What can hang from each mark
K: H T
Z: E
H: E K W
X: V
W: H T
T: C E K W
E: H T Z
C: H T
V: T X

Known rows, with every way that one mark hangs from another
(E (T W)): [-11  10   5  -7  -1  15  -5   1  19   0  -4 -17   3   5  22  15  -9  -2
   8  -3 -12  -3 -13  12 -15  14   8   6   0  -9   1   2  -2   5  -2  -7
   3  10 -11   7   9  17]
(Z (E T)): [ -8  13 -10 -11  -6   0 -12   0   9   0 -11  -5  14  10  13   5   0  -4
   7   0 -10   1 -18   2 -13  -5   9  -5  -3  -6  -4 -11   8  15   1  -2
  10   8   0   6  11   5]
(X (V (T C (E (H W)) K))): [  9  15 -14 -10  11 -21  32  13   4  15 -26   0  14  17  10  15 -10   3
   0 -42 -15  15 -30  10  -7  18   7   7 -16  -8 -18 -12  22 -27  16  17
  10 -29  -6  11  -4  28]
(T (E Z)): [ 10  -8  -4 -13   4   4  -9   5   2   4 -14  -6  -3   4  11   2   1  -6
  10 -18 -11   7 -27  -5   4  -5   3   3   4 -19  -6  -3  11 -11  20   6
  15  -6  -5  14   6  16]
(X (V (T E K))): [ 10  15  -6  -5   9 -20  23  10  -1  12 -19   4  -3  11   1  14  -6   3
  -4 -42 -15  16 -20   5 -21  13  11   3  -9  -6 -15  -2  20 -22  12  10
   8 -13  -9   2  -2  18]
(H (E (T W)) K): [ -4  20   4 -21  15   7 -17  27   8   0 -23 -13  31   6  -1   2 -33  -6
  14   1 -36  -9  -1  18   6  31   5  10  -8 -10  -4 -20  -2  -7  -6  -3
   8   0 -16  11  -8   9]
(C (T K W)): [-10  18   0  -4   9  -5  14  12  15  -2  -5 -21   0  11  20   8 -18   0
   2  -8 -18  16 -15   9  -7  22  15   1   7 -10 -10  -4  -7 -13  -3  -7
   4  -1 -18  22  11  18]
(C T): [-15   0   1   0   1 -12  -2  -4   3   2  -7 -13   7   7  20   0   2   4
   1  14  -4   3  -8   1  -1   9   5  -6   9   3  -9  -5  -1   1  -3  -9
   0  -3  -1   6   6   1]
(V (T C)): [  4 -20 -20  -1  -2 -18   6   1  11   6  -5   1   6   1  14  -3  -3   7
  -5 -23  -9  12 -13   4 -15  16   0   2 -10   2 -10  -1  11  -4  -5   9
   2 -11  -2  -2 -15  -1]
(X (V (T (C H) E))): [  7 -12 -18  -2   9 -26  22  -3   7  11 -14   3   3  14   9   7   1   5
  -2 -32 -15  12 -21   6 -19  22   4   2 -13   3 -19  -5  25 -21  16  10
  11 -22  -5   0  -7  24]
(T C): [  8 -19 -13  -5   5  -5  10  -2   6   5   3  -5   7   3   7  -7  -5   3
   4   0  -1   7  -1   4   0   5  -6   4 -10  -2  -7  -2   3  -3   3   8
  11  -7 -11   7  -9   8]
(K H T): [  8  26  -8 -10  11  -7   4   3  20   9  -4  -6  13  25  -1  -1 -16  13
  18  10 -24 -23 -14  -9  -5  14 -10   1  -5  13   2 -15  -5  -3  -2  -2
  13  -3   2   2  -5  13]
(H W): [ -6   8   2  -4   0  -2  -2   4  -4  -5 -11   2  19   6   0   5 -12   2
   2  11  -2  -4 -15  11   9   5   0   2   6  -5   1  -8  -2   4   4  -4
  -6 -12   3   3  -8   3]
(H E K W): [ -1  21   2 -19  17  -7 -15  29 -11  -5 -31   1  48   6 -19  -5 -39  -2
  10  16 -26 -11  -3  20  27  24  -2   7  -2  -7  -3 -30  -2  -6   0  -1
   0 -20  -3   9 -23  -1]
(H (E T)): [ -5  13   5 -13   5   2 -19  10   8   6 -17 -16  22   3  -2   1 -14  -9
  13   4 -17  -4  -6  -2  -1  11   1   8  -3  -9  -1  -5   3   8   3  -1
   6  -3  -7   2  -9   3]
(V (T E (K H)) X): [ 41  10 -30 -10  21 -16  12  11   2  11 -20  -2  20   5  17   6   1   8
   3 -50 -29   1 -13  -4 -23  20   9   5  -1 -11  -5   0   9 -17  15  21
  10 -26  -4  11 -12   9]
(X (V (T W))): [ -9   7  -4   5  -1  -9  18  -4   4   7  -9   9 -10   4   4  15  -4   6
 -11 -32 -17  20 -11   6 -31  20  12   3 -11   3  -9   6  14 -12   0   3
  -5  -6  -3  -7  -1  18]
(V T X): [ 20 -11 -18   3   0  -9  -3 -11  -4   8  -8   8  11  -6  14   1  17  13
  -9 -33 -14   6   5  -6 -22  17   8   0  -2   5   0  12  11   3   6  11
 -12 -17   8  -5  -9 -11]
(C (T E)): [ -7  -4  -3  -8  11 -16  -1   1   0   5 -11 -18  10  14  24   0   2   1
   7   9  -7   5 -30  -1   1   3   7  -3  12  -8 -14  -9  -1  -8   5  -4
  11 -10  -3  13   7  13]
(X (V (T (C H) K W))): [  4   6 -16   2   9 -18  34   5  18   5  -8  -1  -4  11   5  13 -15   4
  -5 -45 -23  21  -9  15 -26  37   9   5 -17   1 -16  -1  22 -24   8   7
   5 -15 -17   8  -4  28]
(V (T C E (W H)) X): [ 31 -27 -38 -13  17 -12  13  -3   9  15 -11   3  13   3  24   3   5   9
  -1 -59 -38  18 -22  -2 -30  21   6  10  -6  -8  -7   9   1 -23  13  20
   8 -33 -11  16 -10  29]
(E H): [ -6  14  -2  -2  -2   8   8   6   8   6  -5  -4   4  -1  10   7  10  -7
   2 -11   1  -9  -2  -9  16   0   1   4 -10   4   1  -9   1  -9   0   7
  -4 -11  14   7  11   8]
(V (T (E H))): [  3   1 -13  -7   2 -13   3  13   9  11 -15  -1   7   4  21   5  10  -3
   0 -37 -11   2 -35  -6  -4   6   7   5  -5  -4 -10 -10   8 -16   1  10
   3 -20  13   5   0  10]
(W (H (E Z) K) (T C)): [  5 -12  -9 -28   2 -11  -8  23  18  33 -13   5  22   5 -20  -6 -35   6
  11 -37 -48  -7  14  -3  19  12 -13   7 -14   6  -9 -20  -1 -30  -2  -2
  21  -6 -17  21  -6  17]
(H E W): [ -6  16   3 -11   9  -6 -12  13  -4  -2 -21  -4  35   7 -15  -1 -25  -8
   7  12 -16   1 -17   4  13  13  -1   9   2 -10   0 -12  -2   3   5   0
  -2 -23   2   3 -23   3]

Rows
[ 33 -20 -34 -15  11  -4   2   4   3  16 -26   0  23   0  32  -1  13   8
   4 -52 -27   5 -12  -4  -1  23   5   7 -15  -7 -11  -7  23 -19  21  26
   7 -32   2  19  -4  10]
(V (T C (E (H K) Z)) X)
[ 10  -5   1 -14   3 -13  18  18  16  27  11  -8   8  16  -3  -2 -25  12
   6 -21  -7   4   2  -1   9   4   0   7  -9  -1 -13  -9   1 -20  -3   1
  20   2 -16  15   1   8]
(W (T C K))
[ 11  20 -13  -5   8 -13  20   9   5  12 -27   2  -2   8   4  16 -10   3
   0 -47 -27  11 -19   3 -23  19   8   2  -9  -9 -13  -4  26 -22  15  12
  12 -12 -10   5  -3  23]
(X (V (T (E Z) (K H))))
[ -1  16   3 -22   4  12 -31  22   5   1 -35 -12  28  -3  -2  -1 -27  -6
  17  -4 -35 -11   6  12  15  27   0   5  -8 -11  -2 -19  14   0   6  -2
   9   4 -12  12  -5   0]
(H (E T Z) K)
[ -9  25   6 -12 -13  14   2  19  17  16 -18  -5  11   6   9  16 -11  -2
   9 -30 -14  -8 -11  -4  32   7   2   6  -7  -5  -2 -16  13 -14  10   0
   0 -10   9  23  15  14]
(E (H (W (T K))) Z)
[ 37 -11 -33  -2  12 -17  17   1  13   5  -9  -2  17   1  14  -2   3  11
   0 -48 -21   9   8   6 -14  35   6   3  -9   5  -8   3  21 -13  16  17
   1 -28  -8  13 -12   2]
(V (T (C H) K) X)
[ 20  -2 -10 -22  13 -10  14  23  22  30  -5 -15  11  21   4   1 -31   7
  17 -33 -25  -1 -17  -5   8   6  -3   8  -7 -17 -16 -14   7 -30   8   7
  37  -4 -20  26   0  26]
(W (T C (E Z) (K H)))
[  4 -11 -18  -2  11 -19  27  -1  13   8 -10   0  -1  15  12  10  -5   3
  -2 -38 -22  21 -27  10 -25  29   9   6 -13  -2 -19  -2  20 -26  14  10
  10 -22 -11   5  -6  35]
(X (V (T (C H) E W)))
[  4  22   2 -14   3  -5   2  25  18  25  -5 -10  10  11 -14   3 -32   3
  10 -26 -27  -8   5 -11   8  10  -1   6  -5  -6  -5 -11   3 -18  -1  -2
  18   3 -11  14  -2   9]
(W (T (K (H (E Z)))))
[  6  19 -11 -12  23 -19  13  16  10   5 -18 -24  15  17  20   4 -15   0
  12  -3 -20  -2 -27   3  -2  12   6  -2  10 -15 -13 -15  -3 -19   6   0
  20 -11 -14  22   3  21]
(C (T E (K H)))
[ 26   6 -29 -21  28   5  26  25  28   4 -14 -26   3  15  16   7 -37  -6
  20 -39 -41  18 -36   8  -9  23   4  14  -9 -37 -11  -9   4 -34  17  17
  37 -12 -37  40  -4  52]
(T C (E Z) (K H) W)
[  3  16  -4 -19  15   2   0  22  21   7 -13 -26  22   8   2   3 -33 -12
  17 -14 -29  12 -14   8  -6  25   5  16 -11 -19  -6  -6   1  -6   4   7
  17  -8 -26  18 -11  21]
(H (E (T C K W)))
[  2  15 -16 -11  17  -2  -4   9  17   6 -19 -19  29   7   2   0 -22  -5
  18   8 -29 -15  -2  -1  -8  19 -10   8  -8  -7   0 -11   0   2  -2   4
  18 -10 -11   5 -21  14]
(K (H (E (T C))))
[ 30  -7 -18 -23  18  -4  14  20  12   7 -15 -17   5  11  10  -2 -19  -6
  17 -34 -17  19 -26   5   7   5   2   9  -8 -29 -15  -8  16 -25  25  18
  33 -12 -28  34   0  27]
(T C (E Z) K)
[ -1  26  -6 -21  -6  21   4  18  28   7 -34 -25  22   7  33  22 -15  -8
  20 -27 -18  -6 -19  13  22  21   1   8 -14 -17  -3 -16  22  -4  20   6
   8 -11 -10  33  13  25]
(E (H W) (T C K) Z)
[ 23 -13 -22  -5  13  -6   3  -2   1   8  -9   1   9   3  25   5   9   8
  -3 -45 -26  16 -25  -4 -28  20  16   8   1 -12  -5  10   5 -13  12  14
  -1 -25   0   8  -5  15]
(V (T E W) X)
[ -1  23 -19 -22   5  -6   4  15  11   5 -19   3  36  24   8  -2 -15   2
  12   3 -21  -7 -24   4  21   7   4  -1 -18   4  -9 -39   4  -7   3   6
  10 -17   9  21   5  14]
(Z (E (H (K (T C)) W)))
[ 34   3 -22 -10  18  -7  13  12   4   8 -11  -4   8   5  20   9  -2   5
  -1 -59 -31  20 -25   1 -26  23  20  10   0 -19  -6   7   5 -22  15  18
   5 -23 -10  17  -4  18]
(V (T E K W) X)
[  3   3  -5 -24   9   8 -25  21   9   4 -32 -15  33   1   3  -5 -31  -4
  20  -4 -37  -6   6  14  15  30  -4   8 -13 -12  -7 -20  17  -2   8   4
  15   0 -20  17 -10   6]
(H (E (T C) Z) K)
[-12  19  -1  -7 -12  20  -5   7   9  -1 -24  -3   8  -1  15  13   2  -8
   6 -15 -10  -6 -14  -2  26   6   1   3  -6  -5   3 -11  14  -3  13   3
  -7 -15  13  17  10  12]
(E (H W) Z)
[ 13 -18 -18  -5  13 -11   9   6  13  -5  -3  -4  18   7   4  -9 -13   4
   8   1 -11  -9  11  18  16  26  -8   0 -11   7 -11 -19   9 -14   5   1
  10 -12 -11  14  -8  10]
(T (C (H K)))
[ -1   2  -3 -15   9  -1 -12   8  11   8 -16 -20  27   5   2  -3 -17  -9
  15   3 -17   2  -8   1  -1  14  -3  10  -9  -9  -5  -6   5   5   5   5
  15  -8 -13   7 -15   7]
(H (E (T C)))
[ 23  12 -17 -25  24  -9  29  29  12  10 -19 -17  26  18  17   5 -19  -8
  17 -25 -10   5 -38  10  23   6   2  13 -11 -23 -14 -23   3 -31  19  20
  24 -32 -13  34  -2  33]
(T C (E (H W)) K)
[  2   5   8 -23  12 -13  -6  27  -4  13 -16   6  38  20  -2   2 -32  14
   9   4 -15 -20 -16  21  29  10   0   4   3  -6 -11 -33  -4 -19  -1  -8
  10  -8   0  13  -4   7]
(H K (W (T E)))
[ 15  -7 -19   3   3  -1   3  -7   3   4  -3   4   4  -4  19   5   9  10
  -9 -39 -23  14  -2  -3 -30  26  14   5  -3   0   0  15   6  -4   3  10
 -12 -16   2   0  -6   4]
(V (T W) X)
[  7  -6  -3 -28   0  -8  -7  23  11  31 -13  11   9   9  -6   4 -19   9
   8 -42 -38 -15  -6  -1  18  -2  -6   2  -1   1  -8 -20  -4 -35   2  -6
  19   1  -8  22  14  22]
(W (H K) (T (E Z)))
[  0  20 -12 -13  18  -3  11  17  21   0 -20 -29   4  16  28  11 -23  -4
  14 -18 -36  11 -34   5  -9  23  12   2   9 -26 -13 -10  -1 -23   9  -2
  20  -8 -23  33  10  37]
(C (T (E Z) (K H) W))
[ 19 -29 -22 -13  12  -6   3   2  19   1 -11 -14   5  10  16  -6  -3  -6
  17 -20 -16   6 -24   4  12  14  -3   3  -4 -13 -14 -10  20 -19  29   8
  25 -20 -12  26  -1  28]
(T (C H) (E Z))
[  5  13  -5 -21   8   9  -5  22   0   3 -32  -4  22   7  16   8  -7  -7
  14 -17 -18 -11 -30   7  32   6   3   5  -4 -17  -7 -26  10 -20  18   8
  10 -20   6  25   8  21]
(T (E (H K W) Z))
[  7  -1  -5 -15  10  -2  11   1  24  11   9 -11   4  28   8  -5 -21  12
  15   0 -21   8 -25  -2  -6  20   1   8 -12   5  -7  -6  -5 -10   2   2
  13  -6 -13  13   0  26]
(K (T C W))
[-11   8  -7 -12   1  19  11   6  31  10  -8 -25  12   8  36  16  -3  -7
  13 -14 -13  -4 -17   6   2  18   3  12 -17  -6  -4  -8   1  -5   0   5
   7  -6  -7  19  13  32]
(E H (T C W))
